What can hang from each mark
j_767: j_385
j_624: j_385
j_859: j_112 j_669
j_112: j_859
j_554: j_859
j_385: j_125 j_669 j_739 j_767
j_739: j_385
j_669: j_385 j_859
j_737: j_624
j_125: j_385

Each row was made from one small tree. Brackets hold a mark, then the marks that hang from it, in the order of their numbers. Every link used is in the known rows. Write each row's tree.
Known rows
[j_767 [j_385 j_739]]: [-11.4  20.5  34.0   7.0 -11.1  32.3  16.1  -4.2  18.5   4.2  14.0  16.2
  20.0   7.9   2.7  -4.3 -24.7  36.1  50.2 -13.1  18.1   5.9 -18.7  18.9]
[j_125 [j_385 j_767]]: [  3.6   4.3   6.7 -11.3  25.7  28.7  25.1   3.3 -10.6 -25.6  31.3  46.5
   3.0 -15.8   3.5 -10.6  27.0  25.7  50.2   6.5  33.2  -1.1 -28.0  15.3]
[j_125 [j_385 j_739 j_767]]: [-16.6   6.0   7.0 -10.0  26.9  -8.7  25.5  29.3  -1.1 -20.0  48.5  30.6
  25.4  -9.5 -10.5 -27.3   6.0  30.2  53.5  21.8  33.1  22.9  -1.4  -3.5]
[j_112 j_859]: [ 13.0  18.3  24.9  14.7 -21.1  56.1  -5.9  -9.0   5.5  -2.3 -16.8  28.7
  -2.7 -10.5   2.1   3.4  20.5  -6.1  39.5 -23.9  38.3  -7.7 -49.5  37.1]
[j_737 j_624]: [ -0.1  19.1  42.4   8.3  -5.6  40.4   3.2 -16.6 -48.1 -33.4   2.0  34.7
  10.4   0.0  48.1   7.9  29.0   4.1  40.9 -42.8   8.8   3.9 -35.8  14.6]
[j_739 [j_385 j_767]]: [-12.9 -15.1  27.9 -29.3  27.3  10.3  25.2  -5.5 -38.7 -38.5  15.1  43.5
  17.6 -10.4  25.1  13.5  27.9  35.3  40.8 -22.6  18.4  26.0 -30.4  26.3]
[j_767 [j_385 [j_669 [j_859 j_112]] j_739]]: [ 23.0  -1.1   4.9  18.0  12.3  -2.2 -20.4 -14.2  61.5   4.4 -40.2 -52.2
   6.5  23.9 -13.7  32.9 -52.4  -7.0   5.6  -2.5 -22.3 -11.1   4.8 -28.3]
[j_554 [j_859 j_669]]: [ 23.0  15.7  24.9  28.1 -25.5  81.9  -7.8  -7.0  -7.1  11.4 -21.8   2.8
 -23.5  17.3  32.2   0.9  23.9  -1.2  -8.1 -33.6  13.5   3.5 -21.7  18.6]
[j_767 [j_385 j_125 j_669 j_739]]: [-10.0   0.6  -8.1  -1.4   1.4  -1.3   8.1   3.5  37.4  35.3  29.2 -21.6
   7.0  13.3  -7.0 -17.0 -59.4  15.3 -19.9  23.5  -2.9   6.9  14.9  -3.3]
[j_669 [j_859 j_112]]: [ 15.4  18.1   6.2  29.0   3.9  23.3 -15.7 -33.7   6.3 -18.3 -57.3 -15.1
 -23.4  12.8  -1.2  43.6  16.0 -24.1  26.6 -28.4  -5.1 -27.2 -29.4  -2.2]
[j_554 [j_859 j_112 [j_669 [j_385 j_739]]]]: [ 17.1  29.1  -4.2  44.0 -44.3   4.0 -33.0   7.8  -4.9  10.0  -2.4 -15.2
  -3.8  25.0 -10.0 -15.2  15.2 -20.5 -18.8 -17.5  25.0  13.8  21.7 -13.0]
[j_669 j_385 j_859]: [ -2.2   8.5  -3.5 -12.0 -29.2  16.4   8.9 -27.2 -25.1  -5.4 -48.0  30.4
 -42.5   4.2 -10.3  24.9  38.9  10.4  24.3 -41.8  27.8 -43.9 -20.6  20.5]
[j_669 j_385]: [ -3.5  16.2   3.8   5.3 -34.8  12.8  21.1 -24.6 -37.3  -7.1  -7.5  50.2
 -22.7  -9.7  -2.8   5.3  52.5  19.1  33.6 -29.0  53.3 -27.0 -35.3  29.5]
[j_859 j_112 [j_669 [j_385 j_125 j_767]]]: [ -5.2  33.4 -33.2  11.1 -40.3  -8.7 -29.2  -2.1 -18.1   4.6  44.0  20.5
 -15.8  -7.1   0.1 -35.7  37.4 -31.1 -29.4  34.9  -5.1 -12.6  18.2   6.9]
[j_112 [j_859 [j_669 [j_385 j_125]]]]: [ 10.5  38.1 -23.2 -11.8 -85.0  18.8 -41.3  -2.4  -5.7  44.6  31.8  21.1
 -28.5   1.3 -25.8 -49.6  18.5 -15.7 -28.2  11.2  32.9 -27.3  15.7  38.0]
[j_859 j_112 [j_669 [j_385 j_125 j_739]]]: [-12.0  47.3 -33.5  28.7 -68.9 -49.3 -37.0   7.4 -14.6  28.0  48.0  -8.1
 -13.2  21.3 -31.6 -45.5   5.4 -26.3 -26.4  25.9  11.6  -4.6  47.2 -14.8]
[j_125 [j_385 [j_669 [j_859 j_112]] j_767]]: [ 40.4 -16.3 -20.9  -1.5  52.4  -4.7 -11.0  -5.7  29.0 -24.9 -20.8 -26.3
 -17.1  -3.9 -15.6  27.8  -1.5 -14.7   1.6  17.1  -8.4 -17.8  -6.3 -33.0]
[j_739 [j_385 j_125 [j_669 j_859] j_767]]: [ -7.6 -44.7 -20.1 -57.3  45.2 -21.3   3.3   1.2   0.0  -4.2  -6.4 -15.9
 -17.2   4.2   2.4  18.9 -18.2   5.7 -38.5   0.9 -30.9   7.0  16.3  -4.9]
[j_767 [j_385 [j_669 j_859] j_739]]: [ 10.6 -13.2  13.6  -5.4  10.3  14.9   3.7  -2.0  53.7  13.0 -37.5 -26.4
  -3.7  19.5  -0.1  24.7 -47.0  23.5  11.2  -8.9 -14.8  -8.7   2.2  -8.6]
[j_737 [j_624 j_385]]: [ 14.8  12.1  72.8  10.4  -1.9  47.4  11.5 -24.7 -53.6 -28.5  16.7  12.6
  56.5 -10.9  41.8  -7.4   7.0  29.4  43.5 -42.6 -15.0  24.0 -31.2  15.0]
[j_112 [j_859 [j_669 j_385]]]: [ 26.8  28.8   5.5   2.7 -82.8  35.9 -32.2  -6.0 -11.3  24.5   4.3  36.6
 -17.6  -6.2  -8.9 -26.9  45.1  -2.0  13.1 -14.4  49.4 -23.5 -10.1  33.0]
[j_739 [j_385 [j_669 j_859] j_767]]: [  7.7 -49.6   8.8 -43.6  49.4  -6.6  16.0  -0.7  -4.2 -28.1 -34.6  -1.0
  -8.6  -3.6  17.5  41.2   5.7  19.2  -0.2 -21.2 -13.3   6.5 -11.0  -2.2]
[j_624 [j_385 j_669 j_767]]: [ 14.3 -33.6  39.0  15.8  37.0  24.8  38.7   0.3  -4.5 -13.9   8.5   7.3
  46.4 -41.4  34.3   7.0  10.2  23.5  17.0  11.1 -12.2  26.0 -36.8   8.5]
[j_739 [j_385 j_125 j_669 j_767]]: [-10.7 -35.5 -12.8 -38.7  37.1 -26.8  18.8   1.0 -20.9  -6.9  34.9   7.6
   1.0  -6.4  12.4   0.4  -7.1  13.3 -27.4  12.1  -1.6  21.2   0.5   6.0]

Write each row's tree
[-38.6  22.0 -24.0  -4.8 -36.7 -38.4  11.4   9.2 -24.1  21.3  35.7  27.0
  -8.4   6.0 -28.2 -30.1   1.5   5.7  -2.4   6.9  38.1  -3.1  19.8  11.9]
[j_669 [j_385 j_125 j_739]]
[ -4.7  -8.7 -16.4 -23.3   8.4   1.2  -9.3   1.5  55.0  35.6 -13.0 -41.9
 -12.9  28.1 -15.6   2.2 -70.8   7.5 -29.7  14.5 -31.7 -10.7  29.3  -9.1]
[j_767 [j_385 j_125 [j_669 j_859] j_739]]
[ 29.7 -10.4  -4.5  30.4  17.5   3.0 -18.0 -24.7  20.5 -11.3 -63.6 -37.9
 -32.2   6.6   1.5  56.8   5.3 -32.9  -5.8 -16.8  -9.3 -27.6 -21.4 -22.3]
[j_385 [j_669 [j_859 j_112]]]
[ -0.9 -21.2   6.4   9.1  11.9 -17.6   8.0  14.5  22.9   6.3 -48.5 -19.3
 -14.2  13.5   0.1  35.1 -11.1   0.0   6.9  -7.5  -0.2  -2.1   2.5 -18.4]
[j_385 [j_669 j_859] j_739]
[-38.2  -2.8  21.7  -1.6  22.4  -2.9  28.5  27.4  -7.1   3.6  56.6   6.6
  66.6 -22.2   5.3 -41.5 -26.8  18.6  12.1  30.6 -24.9  46.9   9.6  11.0]
[j_624 [j_385 j_125 j_739 j_767]]
[ 14.2  21.8 -11.1  13.0 -23.9  -1.3 -14.2 -35.8 -10.8 -16.8 -50.0   5.0
 -31.5   8.3 -22.0  34.4  34.3 -16.1  17.6 -33.8  16.7 -43.8 -18.3   1.4]
[j_669 j_385 [j_859 j_112]]
[ 37.3  30.9  -4.8  39.5 -49.9  39.0 -27.3 -20.7 -12.9   5.9 -19.2  -6.0
 -26.8  17.5  -1.2  -5.0  36.4 -24.7 -22.2 -32.6  24.8 -11.3  -5.9   3.1]
[j_554 [j_859 j_112 [j_669 j_385]]]
[ 24.5  19.6   3.7  15.2 -50.8  54.4  -8.0  -9.5 -23.8  17.3 -15.4  20.7
 -31.7  11.4  10.7 -12.5  42.3   3.8 -15.1 -36.4  35.2 -13.8 -12.1  19.7]
[j_554 [j_859 [j_669 j_385]]]
[ -5.1  -5.7 -32.9  21.6  11.6 -47.3 -25.9   9.0  33.8  16.6 -24.3 -61.7
 -17.5  25.8 -25.4  17.0 -42.2 -42.4 -38.6  15.7 -27.2  -3.7  32.0 -41.9]
[j_385 j_125 [j_669 [j_859 j_112]] j_739]
[  7.5  34.7   6.2   7.6 -81.2  -3.6 -30.1  22.4   1.4  27.8  20.5  27.8
   4.6   0.2 -18.9 -40.1  20.0  -1.9  17.7  -1.5  45.5   1.4  16.8  19.8]
[j_112 [j_859 [j_669 [j_385 j_739]]]]
[-30.2 -27.1 -26.7 -17.8  41.2 -27.2   9.5  40.8  31.9  12.3  -8.4 -16.9
  -7.7  -2.2   4.1   3.8 -28.4 -18.9 -30.3  38.4 -37.7  13.0  28.3 -17.8]
[j_385 j_125 [j_669 j_859] j_739 j_767]
[ 37.9 -17.4  -9.6 -10.4  20.7   9.0   5.5 -14.0  17.0   3.8 -32.1 -21.1
 -39.1  17.2 -24.3  24.5  -3.2  17.5   5.7 -11.7  21.7 -31.7  -8.0 -19.3]
[j_125 [j_385 [j_669 j_859]]]
[-47.7   5.1 -33.7 -35.2  -1.0 -35.7   8.9  27.6   0.1   5.2   5.8  23.5
 -10.4  -1.6 -17.5 -18.2   0.8  -4.7  -8.7  18.0 -12.8  -3.3  35.8   6.0]
[j_669 [j_385 j_125 j_739 j_767] j_859]
[-20.1   9.7 -13.3   3.6   4.3 -37.0  -5.4  12.1   6.5 -26.5 -19.6  11.5
   5.5  -5.5 -12.9  13.2  20.2 -20.7  25.7   2.6  -7.3  -1.1  12.3 -10.0]
[j_669 [j_385 j_739 j_767] [j_859 j_112]]
[-36.0   7.1   2.9  -1.0  -3.0 -24.7  29.3  28.2 -22.4 -18.9  24.0  64.2
  17.9 -26.2   5.3 -15.8  40.9  18.1  40.4   7.3  36.0  13.1  -6.1  14.9]
[j_669 [j_385 j_739 j_767]]
[  8.1 -30.7 -11.7 -19.2  48.7 -25.4  12.3  34.8  32.1  -8.4  -1.8  -9.3
   1.9   1.6 -11.8   8.2 -19.9  16.2  13.6  24.7   1.8   9.3  21.6 -30.9]
[j_125 [j_385 [j_669 j_859] j_739 j_767]]
[-16.2  15.9 -45.5 -16.3   1.2 -11.6 -16.5 -13.4  -0.9 -12.2 -10.7  11.4
 -25.9  -6.3 -19.9   3.9  17.2 -36.7 -17.9  10.9 -21.4 -29.3   9.8   2.2]
[j_669 [j_385 j_125 j_767] [j_859 j_112]]
[ 18.3 -21.6 -28.3 -20.1  20.3 -43.4 -29.4 -31.5   2.4   0.2 -25.3 -60.3
 -28.2  30.9 -28.5  32.9 -36.1 -20.3 -48.1 -17.9 -17.8  -9.0  14.1 -27.6]
[j_739 [j_385 j_125 [j_669 [j_859 j_112]]]]
[ -0.2 -21.8  -3.9  21.7  47.3 -32.2  -7.0  21.7  38.5 -22.2 -34.4 -28.8
   6.2  -2.1  12.7  35.8  -9.0 -33.4   3.4  19.9 -30.2  14.2   4.9 -33.5]
[j_385 [j_669 [j_859 j_112]] j_739 j_767]
[ 21.7  38.9  -6.2  36.0 -62.6   4.7 -29.9 -26.9 -28.2  -0.3   5.4  16.3
 -23.9   6.2  -6.4  -6.1  51.9 -13.0   8.4  -9.2  31.8 -27.4  -8.4   2.2]
[j_859 j_112 [j_669 j_385]]
[ 18.2 -22.7  -6.1  18.2  45.2   6.7  -4.5  -5.7  26.4 -28.1 -50.0 -17.3
 -12.6 -10.8  19.3  52.7  12.4 -35.1  -1.0   8.4 -28.5  -7.4 -23.2 -15.6]
[j_385 [j_669 [j_859 j_112]] j_767]
[ 45.3 -14.7  44.0  20.3  24.1  11.1 -26.0 -30.0  -8.8 -27.2 -34.3 -56.8
  37.0   2.7  25.4  29.7 -24.4 -13.2  -8.4 -36.7 -56.2   3.3  -9.7 -32.3]
[j_737 [j_624 [j_385 [j_669 [j_859 j_112]]]]]
[  1.0 -29.9   8.6   0.4  35.0   9.8  29.0   5.8  -2.1   8.4  33.6  -9.0
  33.9 -33.4  20.3 -15.6 -13.5  12.5 -28.0  33.4 -27.7  19.4  -7.7   7.0]
[j_624 [j_385 j_125 j_669 j_767]]
[ -9.4  28.2  -5.7  26.8 -35.3 -32.1 -17.4  22.0 -13.6  -9.7  35.6  22.0
  13.8  -9.2   4.6 -25.7  40.3 -16.4  15.4  26.0   9.9  15.8  19.6 -10.3]
[j_859 j_112 [j_669 [j_385 j_739 j_767]]]
[-30.4   8.6 -28.1 -20.4 -11.1   1.5  19.2   2.6 -31.8  -4.4  34.8  59.2
 -14.2 -24.4   3.3 -25.8  35.2   1.5  -2.4  16.8  19.2 -12.7  -7.9  29.0]
[j_669 [j_385 j_125 j_767]]
[-11.1  -0.4  -8.5 -25.2   2.3  17.5  20.2  -6.0 -15.7 -24.0 -34.7  50.1
 -25.0 -16.3  11.7  21.5  48.9   7.3  26.8 -16.4   4.7 -27.3 -19.6  26.1]
[j_669 [j_385 j_767] j_859]
[ -9.3  40.2 -22.0  -7.6 -84.4 -17.2 -42.7  27.4   3.3  53.8  47.2  12.1
  -6.1   7.4 -35.3 -62.9  -3.8 -15.1 -24.2  21.3  32.7   0.2  42.0  19.2]
[j_112 [j_859 [j_669 [j_385 j_125 j_739]]]]
[  9.2 -21.6  42.8  33.0  13.2 -12.5  29.2  10.1   0.7   7.8  10.6 -23.0
  49.0 -12.8   6.0  -4.6 -20.9  31.9  14.8   0.7  10.0  33.9  -8.1 -13.6]
[j_624 [j_385 j_669 j_739]]
[  3.3   1.2  68.9  -2.1  26.2  47.1  21.2  -6.0 -47.0 -44.4  30.8  32.7
  73.2 -34.9  60.8 -11.6  16.4  25.1  47.0 -20.8 -32.9  39.4 -35.7  21.1]
[j_737 [j_624 [j_385 j_767]]]
[-28.8  -8.6  -1.6 -41.3  23.4  -5.9  18.6  -2.8 -36.0 -16.7  40.6  29.1
   4.8  -2.9   7.3 -11.4   2.8  20.4   0.8  -1.7  -0.3  21.2  -6.0  23.8]
[j_739 [j_385 j_125 j_767]]
[ -4.0 -12.4  33.8   3.9   7.6 -25.2   3.6  15.2 -24.5  10.0  49.8 -32.6
  63.2   0.1  19.6 -34.7 -52.9  13.8 -25.7   2.5 -33.6  44.7  28.8 -22.0]
[j_737 [j_624 [j_385 j_125 j_669 j_739]]]
[  4.0 -35.3 -20.1 -42.3  14.2 -23.8  -4.1 -19.9  -8.4  13.4 -25.2 -36.4
 -34.5  29.5 -15.2  25.4 -27.8   8.9 -44.4 -23.9  -8.9  -9.4  16.6  -7.4]
[j_739 [j_385 j_125 [j_669 j_859]]]
[  5.1 -36.6   1.8 -18.8  42.7  16.4  17.7   3.0  16.8  10.5  -8.0 -29.6
  19.3 -20.1  10.5   1.3 -27.6   3.3 -35.0  22.8 -57.9   7.0   6.5  -0.4]
[j_624 [j_385 j_125 [j_669 j_859] j_767]]
[ 26.1   4.0 -23.8  -0.6   7.7  21.8 -30.8 -40.7  55.6  18.6 -30.6 -55.2
 -26.3  22.0 -18.0  22.6 -53.4 -21.0 -42.1   7.8 -36.7 -39.0   5.0 -13.6]
[j_767 [j_385 j_125 [j_669 [j_859 j_112]]]]
[-19.1 -33.4  12.4   4.8  34.7 -26.4  29.6  34.5   9.2  15.8  47.5 -18.5
  55.9 -28.1   7.3 -30.2 -36.2  13.2 -19.3  46.4 -29.6  46.6  19.7  -6.8]
[j_624 [j_385 j_125 j_669 j_739 j_767]]
[-52.0   9.8 -27.2 -17.5 -10.4 -37.5  20.6  31.9 -20.9   3.0  46.8  46.9
   8.0 -16.0  -9.0 -39.1  13.0   2.3   2.3  28.1  17.6  12.5  20.5  17.1]
[j_669 [j_385 j_125 j_739 j_767]]
[ 16.7  -3.6 -34.8  15.3  13.7 -11.5 -24.8 -22.1  23.4   9.8 -41.4 -53.2
 -42.4  18.2 -12.5  33.3 -24.4 -44.9 -45.6   5.4 -24.0 -30.1   3.3 -25.7]
[j_385 j_125 [j_669 [j_859 j_112]]]
[  9.4 -28.2  35.0  14.3  16.5  -9.6  17.4   8.6  18.3  11.9 -31.3 -45.4
  35.0  -0.4  -5.0  17.9 -32.5  24.4   6.4 -10.3 -18.3  16.9   5.6 -19.0]
[j_624 [j_385 [j_669 j_859] j_739]]
[-31.7 -20.6 -16.7   1.1  30.3 -30.8  21.8  38.7  11.0  11.0  34.2   0.8
  10.1 -17.6  14.1 -14.2 -14.8 -10.0 -20.2  48.4  -6.9  28.9  15.6  -9.1]
[j_385 j_125 j_669 j_739 j_767]
[-27.2  27.8   4.5  -2.2 -16.7  18.3   8.3  -2.4  20.3  24.6  38.0   3.5
  11.3  20.5 -13.3 -27.6 -47.4  20.4   9.7   7.8   1.4   6.1   6.9  16.5]
[j_767 [j_385 j_125 j_739]]
